Each row comes from the steps of one walk. Every step used is in the known rows, and no mark comes twice. Write the walk behind each row, first mark first.
(in the rows, 128 means zero)
Known rows:
Q > H > A > U > Y: [103 110 112  95 148 119 171  90 168  78 176 151 109 142 112 144 124 105]
Y > H > A > U > Q: [120 138 125 118 123 175 122 130 139 139  76 121 110 109 130 144 142 173]
A > H: [130 115 124 128 130 159 119 127 133 148 187 149 125 104 100 144 104 141]
Q > H > A > U: [ 92 126 113 108 126 150 185  97 162  99 167 158 147 116 132 134 117 139]
A > U > Y > H > Q > B > G: [140 162 188 115 119  73 153 157 115  93  77 185 112 103  65 100 125  43]
Y > H > Q > B: [114 159 169 151 109 104 127 140 102 113 132 138 140  76 114  74 101  99]
Y > U > Q > B > G: [152 167 112 153 118 102 162 192 148 142  11 133 124 151 171 165 162 119]
A > H > Y > U > Q > B: [ 85 125 120 128 129 127 111 146 122 130  12 117 119 194 168 132 143  77]
A > H > Q: [126 107 130 110 114 138  89 140  83 141 180 127 104  89 100 104 118 123]
G > B: [139 127 134 162 191 133 123 128 151 121 123 163 155 161 145 120  72 166]
A > U > Y: [173 115  99 137 181 144 145 123 220 113 136 157 106 153  94 169 124 190]
Q > H: [134 122 123 146 128 116 127 121 173 123 200 152 142  85 113 129 122 132]
U > A > H > Q > B: [105 179 134 114 115  98 146 123  54  92 158  86  99 113 145 152  95  75]
A > U > Q > H: [139 128  88 133 144 137 115 136 222 121  71 149 101 114 127 185 167 173]
Q > H > Y > U: [116  86 135 141 120 106 111 113 149 138 133 146 177 146 133  79 150 113]
B > G: [181 154 145 149 123 118 141 174 132 153 183 159 142  88 101 122 115 129]
Y > H > A > U > Q > B: [ 85 178 130 126 128 155 172 132 148 102  37 130 117 130 155 151 119 126]
Y > U: [165  97  94 158 134 155 142 129 172 162 120 133 162 138 145 139 143 223]
A > H > Y > U: [115  78 134 122 121 151 103 119 110 162 119 144 160 165 120  93 133 121]

Write each row's walk:
[100 137 107 116 119 118 113 133 122 113 159  91  89 104 162 139 141 103]
U > Q > H > A
[100 146 154 117 105  97 122 182  83 140  10 143 122 178 146 121 151  18]
A > H > Y > U > Q > B > G
[155 105 103 153 142 133  72 160 153 163  52  92 122 175 163 112 169 170]
H > Y > U > Q
[130 146  81 120 149 177 144 144 164 124  87 104  94 146 162 168 138 197]
H > A > U > Q
[115 132 160 130 108 153 137 114  89 143 204 124 150  79 117  87  97 130]
Y > H > A
[115 132 145 120 120 180 163 104 134 134 143 156 159 101 107 114 109 171]
Y > H > A > U
[115 121 155 145 132  97  97 123 147 118 198 147 153 113 110  72 114  78]
Q > H > Y
[ 92 128 128 118 115 122 157 108 117 108 227 126 140  97 140 109 106 101]
Q > H > A
[145 111 100 118 114 146 140 100 100 156 137  98 136 139 144 191 144 173]
Y > U > A > H
[128 146 152 120 130 120  97 114  70 131 202  92 124 135 116 129  97  85]
U > A > H > Y
[125 143 170 138 130  75 115 133 107  91 141 132 100 102  96  86 106  61]
U > Y > H > Q > B
[105 143 115 110 104 106 160 112  58 111  91  86 122 146 169 157 133 109]
Y > U > A > H > Q > B
[160 102 150 119 138 121  93 124 147 119 120 152 100 100  62 103 142 147]
A > U > Y > H > Q
[145 147 119 122 126 137 126 110  98 136 204  99 112 106 121 185 108 138]
U > A > H
[124 138 101 122 147 182 186 117 159 119 153 140 144 137 139 138 104 196]
H > A > U
[162 129 119 151 136 117 122 116 111 145 135  76 158 168 163 124 138 167]
H > Y > U > A
[148  97 124 156 139 139 113 133 147 157 117 127 172 167 142  82 136 169]
H > Y > U
[125 118 160 117 128 123 122 109  94 120 214 119 110 105  98  96 101  93]
U > Y > H > A
[141 105 108 101  99 126 109 113  51 147 130  75 114 123 144 150 156 156]
Y > U > A > H > Q
[121 166 148  98  80  77 170 148  20 120  88 111 126 127 148 146 141  53]
Y > U > A > H > Q > B > G
[122 127 119 132 148 119  84 140 198 115  72 142 111 142 122 129 159 120]
A > U > Q > H > Y
[130 118 132 136 117  85 118  95 115 126 148  95 163 147 153 120 152 112]
Q > H > Y > U > A
[164 109 141 135 154 142 123 110 196 129 126 175 121 115  61 144 128 163]
A > U > Y > H
[119  87 114 119 124 146  62 146 116 169  52 107 110 172 143 124 168 122]
A > H > Y > U > Q
